Each row comes from the steps of one walk. Every step used is in the known rows, and no mark comes twice. Write the walk behind each row, first mark first.
(in the rows, 128 means zero)
Known rows:
getaro-mokeve-lesetef: [108  76 133  93 113 116 155 133 141 178 105 114  87 138 114 149 131  75
 108 140 144  98  75 123 155 113 162 120 122 124 118 170 200  93 127 102
 108  82 147  52 119 139 107  74]
mokeve-getaro-bepotop: [116  98 128 123 115 128 147 138 133 133 127 120 152 148 121 146 132 118
 113 137 116 127  47 123 135 149 160 131 105 113 128 131 196 107 160 109
  90  86 117 164 128 142  97  59]
tovi-fanof-bepotop: [130 117 102 131 118 109 153 136 132 123 132 121 149 148 113 141 116 150
 167 140 145 140 148 114 153 145 161  92 115 131 134 128 183 119 164 107
 108  77 132 145 124  96  76  66]
nozopa-gimo-mokeve-lesetef: [128  98  88 102 121 121 134 110 172 180  97 145 111 108 129 146 124  44
  79 148 114 101 137 125 155 103 152 150 127 115 133 154 190 106 124 114
  92  96 105  72 126 139 111  80]
zimog-fanof-bepotop-getaro-mokeve-gimo: [118  76 114  78 112 105 184 137 139 184 152 110 147 152 125 153 124  67
 103 150 140 142  72 141 162  98 137 132 137 113 103 126 206 158 146 133
  89  66 115  58 109 134  98  82]
gimo-bepotop: [ 37  99 137  73 121 128 142 150 126 147 121 129 159 150 124 143 117 137
 108 140 158 132 135 107 151 107 162 148 113 123 136 143 197 106 151 115
 111  94 164 114  89 198 102  63]
mokeve-getaro: [112 111 113 109 117 108 147 132 129 128 125 128 155 147 115 153 129 100
 106 138 127 131  72 119 127  91 158 139 115 138 127 127 187 110 168 114
  88  93 124  95 130 134 107  76]
fanof-bepotop: [126 112 116 134 117 114 149 130 126 137 128 125 148 147 118 135 123 136
 110 137 143 136 135 126 156 156 161 125 101 135 132 130 191 124 151 113
 103  83 134 133 108  97  90  61]
gimo-bepotop-getaro-mokeve-nufi: [ 91  73 132  63 120 116 144 141 137 208 151 109 101 139 124 153 120 226
 124 150 153 125 104 117 133  99 148 125 102 105 117 116 205  76 158  89
 105  75 150  51 104 164 106  80]
tovi-fanof-bepotop-getaro-mokeve-nozopa: [122  81  86 102 119 109 168 141 143 131 158 105  97 141 135 151 122  62
 147 154 144 154  61 119 137 117 144  92 106 115 109 151 185  55 152  91
  47  68 114  64 119 116  96  80]
keletus-tovi-fanof-bepotop-getaro-mokeve: [135  55 111  91 117 110 180 147 156 161 134  95 119 134 123 136 104 153
 136 170 151 133  47 123 130 130 141 106 116 106 109 152 197 119 159 107
  80  63 138  69 104 125  85  85]
getaro-bepotop: [115  99 134 110 112 136 148 145 134 156 129 114 140 146 127 140 129 135
 117 141 116 123  83 122 147 154 165 133  98 100 135 138 199 106 144 109
 104  83 126 170 121 146  95  58]
fanof-bepotop-getaro-mokeve: [125  68 114  95 121 108 173 147 151 163 132  94 121 138 131 135 117 137
 107 159 157 129  49 122 130 133 140 112 102 107 115 144 203 120 146 110
  83  65 142  51  98 127  94  80]
lesetef-getaro-mokeve-nozopa-gimo: [112  92  73 114 113 111 152 144 198 154 134 111 134  73 143 141 152  16
 125 160 113 133  82 125 135  89 134 130 109 111 134 125 190  91 146 110
  79  82  73  49 110 136 112  80]
keletus-tovi-fanof-bepotop-getaro: [145 105 116  93 113 107 152 140 130 164 138 109 135 143 115 144  91 155
 137 181 139 140 121 118 116 134 129 116 123  81 124 141 176 120 161 117
  76  60 125 138 110 104  80  87]
tovi-fanof-bepotop-getaro-mokeve: [126  69 109  93 123 108 177 147 156 157 131  93 119 138 127 134 113 147
 133 159 155 131  58 116 128 125 139  97 112 104 118 143 198 117 154 107
  83  61 141  55 105 125  86  82]
gimo-mokeve: [135  88  62  95 132 122 146 116 156 146 122 139 135 144 144 141 115 130
  73 139 116 129 138 117 154  97 165 153 106 117 128 144 198 114 144 117
  81 109 123  91 129 147 110  80]
lesetef-getaro-bepotop-fanof-tovi: [123  98 130  64 134 112 147 166 127 188 123 109 120 150 123 120 141 164
 140  73 129 127 118 119 130 151 174 129 109  70 135 150 188 112 162 113
  63 112 145 150 116 130  71  84]
keletus-tovi-fanof: [136  89 108  85 106 119 164 144 144 149 138 114 134 137 108 151  99 169
 195 169 119 136 131 116 143  90 173 112 132 116 127 148 175 107 175 107
 106  80 127 144 136 135  85  90]
gimo-mokeve-nufi: [130  92  90  86 128 119 131 115 141 191 148 142 107 142 131 155 123 224
 101 135 122 126 167 120 152  91 167 145  99 119 123 112 199  75 157  93
 104 105 126  85 131 141 111  79]
nozopa-gimo-bepotop-getaro-mokeve: [ 84  60 118  70 122 117 164 155 173 173 120  96 134 116 137 133 117 121
 108 164 157 126  46 117 126 103 133 128 111  99 125 142 205 119 145 118
  84  63 138  31  85 179 100  83]
nozopa-mokeve-getaro: [122  91  83 107 112 108 149 114 155 142 120 139 145 113 127 155 121 108
 116 129 138 131  76 124 126  93 162 131 118 155  92 140 189 111 170 113
  97 100 115  69 134 139 108  78]
nozopa-mokeve-gimo-bepotop: [ 42  85 105  63 112 124 142 131 142 172 133 142 170 132 132 156 115  89
 112 136 164 143 140 113 169  95 155 146 132 146 107 144 199 134 150 128
 118 101 137  89  95 201 103  64]
soman-nufi: [118 117 142 125 116 125 124 134 155 179 139 133 118 143 123 148 125  89
 119 161 128 112 141 124 140  93 169 157  79 112 136 106 220  96 150 117
 112  72 138  95 122 119 108  71]
getaro-bepotop-fanof: [126  99 130  85 119 125 129 147 132 178 127 101 126 149 131 143 133 144
 172 156 119 120  92 145 135 135 197 135 112  67 139 149 194 110 144 113
  93 106 157 137 117 125  91  77]
bepotop-getaro-mokeve-nozopa: [118  80  94  92 114 112 163 142 144 145 154 105  93 143 140 152 125  50
 119 156 141 147  50 121 134 103 144 112  98 109 109 154 190  53 146  94
  44  72 118  47 115 129 108  84]
getaro-bepotop-fanof-tovi: [123  99 136  63 131 117 146 166 128 189 119 114 124 150 123 118 129 166
 143  70 135 127 108 120 140 154 184 130 105  81 138 146 186 112 152 111
  59  98 152 141 117 130  66  87]
getaro-mokeve-nozopa-gimo-bepotop: [ 36  85 106  89 118 126 146 147 174 144 126 128 164 100 138 138 127  58
 122 152 149 140 100 117 154 104 148 143 111 128 140 132 193  89 145 110
  89  80 121  70  82 196 103  69]
nozopa-mokeve-gimo-bepotop-fanof-tovi: [ 89  89 118  38 131 112 147 156 134 198 123 129 137 138 126 127 123 143
 141  68 159 139 136 117 149 125 180 135 123 107 119 153 189 125 154 119
  67 107 154  97 107 155  71  89]
keletus-tovi-fanof-bepotop: [139  95 109 131 111 112 161 133 130 130 136 124 147 141 109 140 105 162
 171 154 138 143 139 127 155 151 164 107 124 135 125 138 182 117 173 107
 104  76 129 164 121  94  74  70]
zimog-fanof-bepotop-getaro: [133 114 138  96 115 103 179 137 123 167 128 115 129 151 122 140 107 140
  99 164 143 132 118 143 118 132 137 142 122  70 123 128 192 117 155 125
  74  54 135 122  95 110  88  86]
mokeve-lesetef: [113 110 137  93 110 119 136 132 128 181 103 131  97 144 109 154 126  67
 100 141 134  99 128 119 151 109 164 132 120 116 128 163 187  93 126 106
 111  88 137  95 127 132 108  75]
keletus-tovi: [139  68 129  91  99 126 160 140 129 168 132 122 136 134 111 147  98 155
 117 171 118 131 107 139 147 107 175 170 118 124 113 157 187 112 162 115
  97  89 131 136 115 139 104  84]

Which walk is each row?
[119  98 136  61 133 110 144 164 124 195 116 112 107 148 118 125 142 145
 136  73 132 119 119 120 133 157 171 126 115  68 136 159 186 105 155 111
  65 112 148 149 120 127  70  83] : mokeve-lesetef-getaro-bepotop-fanof-tovi
[123  86 105 121 114 129 149 127 151 144 126 129 146 124 132 146 128 124
 123 132 124 129  48 128 134 152 162 128 108 127 107 137 200 107 163 110
  98  89 113 146 130 144  96  58] : nozopa-mokeve-getaro-bepotop
[131  90 114  71 139 113 148 153 134 176 121 122 129 150 127 121 127 158
 128  69 128 132  96 121 138 150 182 136 110  87 134 145 183 114 160 111
  45 106 142 136 124 130  67  86] : gimo-mokeve-getaro-bepotop-fanof-tovi
[138  93  48 104 130 122 141 114 200 156 114 141 157  93 151 132 119  92
  79 150 104 126 135 122 152  89 150 161 111 115 141 123 196 126 141 125
  83 100  90  72 120 150 108  83] : nozopa-gimo-mokeve
[ 88  75 140  75 117 115 152 137 141 189 106 113  91 140 115 147 121  78
  97 154 155 100  75 119 140 117 143 123 127 105 118 173 198  95 128 106
  96  75 151  52 104 160 102  81] : gimo-bepotop-getaro-mokeve-lesetef
[114  98 122 109 121 124 149 150 132 152 134 108 135 141 126 145 153 138
 108 146 106 122  98 118 127 151 143 129 103  75 135 143 203 105 163 116
 113 112 119 194 118 149 102  54] : lesetef-getaro-bepotop
[116  99  90  94 131 103 143 129 136 166 119 124  99 138 121 157 155  89
  70 147 112 110 161 117 129 101 132 137 127  81 127 166 194  96 160 122
 108 142 117 124 125 144 118  71] : gimo-mokeve-lesetef-getaro
[109 100  97  92 118 103 147 130 142 180 115 121  93 115 120 163 155  91
  98 145 127 107 151 118 121 104 134 126 128  92 107 171 197  96 161 120
 126 137 119 112 126 143 118  71] : nozopa-mokeve-lesetef-getaro
[123 105 128  53 130 108 148 164 126 190 118 115 121 150 122 122 127 161
 141  73 142 127 130 118 139 126 184 132 106  88 139 146 181 115 152 112
  62  99 156 107 117 125  70  95] : bepotop-fanof-tovi
[ 34  95 126  65 116 125 140 143 125 161 135 132 178 154 125 154 119  82
 102 142 155 146 137 111 171  93 152 149 130 134 129 133 197 137 148 131
 110  95 144 107  92 197 103  61] : mokeve-gimo-bepotop
[119  76 104  64 111 111 160 142 146 189 149 102 144 147 126 158 125  60
 101 157 137 139  70 121 158  82 134 129 130 117 110 133 202 158 138 130
  89  75 110  46 115 145 104  85] : bepotop-getaro-mokeve-gimo
[121  65 117  74 120 113 172 153 155 174 130  89 113 138 132 136 119 133
 106 161 150 123  45 117 125 103 143 121 104  96 117 148 206 114 143 112
  82  67 143  35 102 148  99  89] : bepotop-getaro-mokeve
[122 109 139 134 113 108 196 130 123 137 127 130 142 156 117 137 126 145
 117 128 141 136 132 160 156 150 175 144 122 115 122 124 204 119 164 115
 101  69 146 140 101 104  86  64] : zimog-fanof-bepotop
[108  61 103  91 126 105 175 154 153 154 131  92 115 136 129 143 155 135
 108 146 138 120  69 117 130 102 146 116 109 101 117 152 211 109 164 112
 111 112 140  63 109 153 108  71] : lesetef-getaro-mokeve
[137 121 113  94 117 107 151 140 131 159 133 107 135 146 120 142 102 142
 134 170 143 138 128 113 115 129 125 103 119  81 131 137 178 122 156 116
  78  59 124 127 112 102  81  85] : tovi-fanof-bepotop-getaro
[138 118 122  96 117 109 146 141 124 169 128 111 134 147 124 141 106 134
  95 168 144 132 118 119 118 136 127 125 107  84 129 135 185 123 146 122
  77  63 129 116 103 106  89  85] : fanof-bepotop-getaro
[ 83  80 129  38 135 111 155 167 131 196 124 115 137 152 124 123 126 142
 139  71 157 137 111 117 153 125 177 134 122 102 133 148 189 127 154 118
  62 103 163  89 101 159  70  89] : getaro-mokeve-gimo-bepotop-fanof-tovi
[125  98 131  70 134 112 149 160 127 177 123 115 130 152 120 121 131 156
 141  70 132 129  92 122 134 151 181 129 109  89 136 143 182 112 161 110
  51  98 147 137 122 127  67  84] : mokeve-getaro-bepotop-fanof-tovi
[ 69 100 112  70 122 117 120 147 153 172 123 111 144 118 138 143 131  91
 171 165 139 131 119 141 138  97 183 146 121  83 146 145 185  96 145 117
  85 106 150  81  91 158  98  85] : mokeve-nozopa-gimo-bepotop-fanof
[120  99 128  86 125 117 126 148 127 185 121  99 108 146 125 149 149 128
 161 161 115 110 103 144 123 137 179 131 123  49 137 163 194 102 151 114
 102 126 149 152 118 125  97  72] : mokeve-lesetef-getaro-bepotop-fanof
[ 38 103 120  83 115 128 137 147 168 155 112 131 180  99 132 136 123  97
 113 152 146 129 133 112 148 101 151 154 118 121 151 126 193 119 144 123
 111  82 130  96  84 198 102  68] : nozopa-gimo-bepotop
[118  90 111 112 124 126 143 136 139 160 124 121 114 142 126 150 150 111
  90 143 103 114 107 122 136 157 140 132 116  77 130 157 203  94 155 114
 105 119 113 185 123 150 103  54] : gimo-mokeve-lesetef-getaro-bepotop
[124  86 100 124 123 128 144 124 142 128 125 133 153 147 134 143 126 123
  97 136 107 132  54 125 140 149 158 139 107 116 128 132 199 106 161 111
  78  95 109 157 131 146  98  59] : gimo-mokeve-getaro-bepotop
[115  77 143  96 115 109 179 132 140 185 109 116  84 143 112 147 123  82
 101 150 149 103  73 142 140 129 150 124 134  97 112 165 202  95 135 107
  90  65 145  62 108 129  95  79] : zimog-fanof-bepotop-getaro-mokeve-lesetef
[ 85  98 129  48 133 113 143 166 146 190 111 120 142 128 125 117 127 146
 141  77 149 130 135 115 140 127 177 142 115  90 147 141 181 121 152 118
  63  98 152 100  99 155  71  90] : nozopa-gimo-bepotop-fanof-tovi
[123  97 127  93 120 118 128 141 130 164 124 105 137 150 127 146 135 131
 168 152 118 123  66 145 126 131 192 135 116  76 138 145 190 108 157 113
  85 107 150 133 120 123  93  77] : mokeve-getaro-bepotop-fanof
[ 89  73  97  84 118 115 162 145 139 143 153 110 101 143 139 150 122  55
 118 154 149 150  53 118 137 106 143 116 102 112 110 157 191  48 147  95
  47  75 125  49 104 151 105  80] : gimo-bepotop-getaro-mokeve-nozopa
[ 81  62 122  63 124 116 170 153 150 167 127  94 127 139 133 136 113 136
 105 159 164 126  50 113 130 108 138 124 109  98 120 152 205 112 147 114
  85  69 157  39  89 177 100  81] : gimo-bepotop-getaro-mokeve
[128  89 110  85 129 116 124 137 135 182 121 105 108 143 134 147 147 127
 148 159 111 115 109 146 127 137 180 136 124  48 138 165 195 102 150 117
  93 134 144 144 121 129 100  72] : gimo-mokeve-lesetef-getaro-bepotop-fanof
[119  78 132  95 114 112 154 133 138 184 107 112  87 139 113 145 120  78
  99 153 152 102  73 127 141 131 142 115 123 109 113 168 194  98 128 104
  91  71 142  60 111 125  98  80] : fanof-bepotop-getaro-mokeve-lesetef
[ 67  99 133  59 124 118 123 149 123 174 119 109 138 151 129 146 124 146
 166 157 149 127 127 136 139 101 194 145 122  83 144 153 190 106 148 116
 100 112 183  98  93 162  96  81] : gimo-bepotop-fanof
[ 34  83 100  89 121 121 145 148 172 145 128 122 158  99 139 142 140  57
 119 153 146 140 109 115 142 103 137 139 115 116 139 135 194  90 157 115
  94  96 116  79  81 198 107  65] : lesetef-getaro-mokeve-nozopa-gimo-bepotop
[ 39 101 105  87 115 126 137 145 168 147 127 133 167 101 136 141 126  58
 118 150 145 141 125 114 151 100 147 150 113 125 145 128 187  91 145 115
  89  82 118  89  84 193 103  68] : mokeve-nozopa-gimo-bepotop
[126  79 118  81 120 109 150 138 141 197 154 107  98 139 120 152 121 235
 152 150 148 127 111 118 133 110 146  98 106 109 118 111 198  79 164  86
 105  71 140  65 119 126  93  82] : tovi-fanof-bepotop-getaro-mokeve-nufi
[123  90  76  76 104 116 148 117 155 194 144 135 150 121 134 163 122  58
 113 138 139 136 129 125 169  80 154 134 131 148  88 136 199 157 142 132
 118  97  99  65 131 142 108  79] : nozopa-mokeve-gimo
[ 85  97 132  39 132 110 145 164 123 193 124 123 141 153 123 126 124 141
 139  70 152 137 134 114 152 122 178 138 122  96 136 145 184 126 153 120
  62 105 158 110 105 155  68  87] : mokeve-gimo-bepotop-fanof-tovi
[128  88 111  92 118 119 129 134 140 170 124 108 130 134 132 148 132 137
 175 151 124 124  68 147 125 132 194 130 120  85 120 150 191 110 159 114
  90 112 145 122 123 125  92  78] : nozopa-mokeve-getaro-bepotop-fanof
